Each row was made from one path, in order. Every step used is in the known rows, and no mark comes twice. Write each row's path.
Known rows:
J -> R -> S: [-17  14 -20 -13  16 -21   3   1  -7  -8   6 -15  -4   2  14 -19   7  -8
 -26  14  13]
U -> S: [ -5  13 -17   8  23 -18   9 -21 -14 -15   6  -1  -3  -2  11  14  11  -6
  -6  22   5]
X -> T -> J -> R -> S -> U: [ -6 -30 -18 -14   4  31   0  -8  -8 -15  19   1   4 -14  -2   0  -6  -8
 -20  11  14]
T -> X: [-17  49 -17   0  24 -20 -12 -16  -7  -6   8  -6 -10  14  32  14  -1  -4
  22  28   5]
T -> J: [-19  51 -15   5  22   8  -8 -21  -8 -13  10   0  -6  10  49  17  -3  -2
  26  28   5]
U -> S -> X -> L: [ -8 -32 -17  -2  14   2  29  -7  -7 -14   9   1 -17  -6 -27  15  29  -8
  -8  20   9]
J -> R -> S -> U: [  1 -20 -19   4  10 -19   1   3  -4 -12  14 -20  -2 -10 -11 -10  12  -9
 -31  12  13]
S -> X -> T: [ -5  -7 -21 -10  20  33  22  -9 -28 -10   6 -14  -8  -3  -1  14   2  -6
  18  13   3]
C -> S -> J: [ -8   5 -19  12   8 -25   8  -5 -12  -8  -2   2  -3  10   4  21  25   3
   6  22   5]
J -> R -> U -> S: [  9 -19 -17  -6  11 -14   1  -6  -4 -16  16 -14   1  -9   4 -17  12 -10
 -47  14  17]
C -> S: [-19  39 -20  -9  14 -21   8  -8 -12  -3  -4   4   0  10   3  15  19  -8
  -4  18   6]
T -> J -> R -> S -> U: [ -6 -17 -16   4   6   2 -15  -5  10 -15  19  -7   0  -8   3  -3   4  -5
 -14  22  14]
X -> T -> J -> R: [-15  29 -19  -9  21  22   3 -13 -25 -14  13  -4  -1   2  61  -7 -20  -5
  -3  14  13]
X -> S -> U: [  6  -5 -18   7  19  11  13   5 -16 -14  15  -6  -8   3 -16  22  18  -5
 -12  10   6]
J -> R -> U: [  0  16 -17 -12  15 -10  -5   1 -11 -12  13 -25  -4   2  25 -20   4  -8
 -31   9  16]
S -> J: [ -3  12 -17  26  23 -15   8 -10 -22 -16   6 -14 -11   8  31  15  10   6
  19  22   3]
C -> S -> T -> J: [-37  16 -17   1   6   6  -7  -3 -16  -6   4   6   7  10  15  25   3  -8
  19  25   5]
C -> S -> X: [-12  -1 -21  -7  10  -6  13   0  -1  -3  -1  -3  -3   3 -23  17  24  -8
  14  25   6]

Write each row's path:
[ -9 -14 -18   7  10  -9   4  -8 -10 -12   4  -6  -5   5 -10  12  20   4
   5  21   4] => R -> S -> J
[ 12 -39 -18  -1   6   8   8  21 -11 -15  19 -18  -8   8  -3 -10  18   3
 -40   9  17] => X -> S -> J -> R -> U
[  8 -55 -16  -4   0  20  -9  -6  18 -17  24  -9  -1 -14  -9  -9   8  -8
 -10  32  18] => T -> J -> R -> U -> S -> X
[ 12 -20 -16  10   9 -12  -3   4 -13 -17  15 -28  -7   1  24 -14  11   3
 -21  14  15] => S -> J -> R -> U
[-15 -24 -16 -15   3  41 -10  24 -15 -13  25 -12   1   8   8  -6  -3  -9
 -26  11  18] => X -> S -> T -> J -> R -> U
[ 15 -45 -15  11   4  -2   2 -15  -7 -21  14  -5  -2  -7 -16  14  24   2
 -12  21   8] => R -> U -> S -> J
[-15  28 -18  -9  21  -1  -4   2  -4  -4  12   5 -12  19   7  18   7  -4
   5  23   8] => T -> X -> S
[-15 -45 -14 -16   0 -11  -4  10 -12 -11  23  -9  -5  -4 -11  -8   9 -14
 -44  12  22] => J -> R -> U -> S -> T -> X -> L
[-16 -22 -19  -9   6  13  -8   1  15 -10  14 -11  -4  -3   0  -9   4  -6
   7  30  13] => T -> J -> R -> S -> X
[  7 -58 -16 -24  -1  67   3 -21   0 -15  20   9   3 -17 -33  20   6  -8
   7  23  10] => R -> U -> S -> X -> T -> J
[ -5  -6 -17  13  14  -4  -2   4  -7 -10  14   2 -15  20   6  23  12   7
  16  27   6] => T -> X -> S -> J
[  9 -36 -18  -2   2   0  -9  19   4 -10  23 -11 -10  12  -2  -6  12   3
 -23  19  18] => T -> X -> S -> J -> R -> U
[  5  -9 -15 -12  11   3   1 -18  -3 -15  11  -4   1  -7 -17   9  18  -9
 -21  17  10] => R -> U -> S
[ -8 -34 -14  -7   5   1 -18  -7  -8 -10  18  -7   4  -4 -22  15   4 -11
  -3  24  10] => R -> U -> S -> T -> X
[  2 -34 -18 -25   3  57  -1  -3  -5 -12  22 -12  -1  -9   9  -8  -8  -7
  -2  15  17] => S -> X -> T -> J -> R -> U
[ -3 -44 -16   1   8  -6  -1   6 -23 -16  18 -25   5 -11  -1 -14   3 -13
 -39  11  17] => J -> R -> U -> S -> T
[ 16 -71 -20 -22   3  31  17  -1 -13 -14  18 -14   2 -22 -28 -11   8 -12
 -34  10  17] => J -> R -> U -> S -> X -> T
[  2 -16 -20  19  18 -11  15  18 -22 -16  13 -16 -13  12  24  -6  12   4
 -20  14  13] => X -> S -> J -> R
[-12 -16 -24 -24   7  21  24  -4 -20  -2  -1   3   1  -2 -28  20  16  -9
   6  13   6] => C -> S -> X -> T
[-22  -9 -14  15  15  10  -6 -16 -20 -18  14   2   3  -3  19  24  -4  -7
  20  29   6] => U -> S -> T -> J
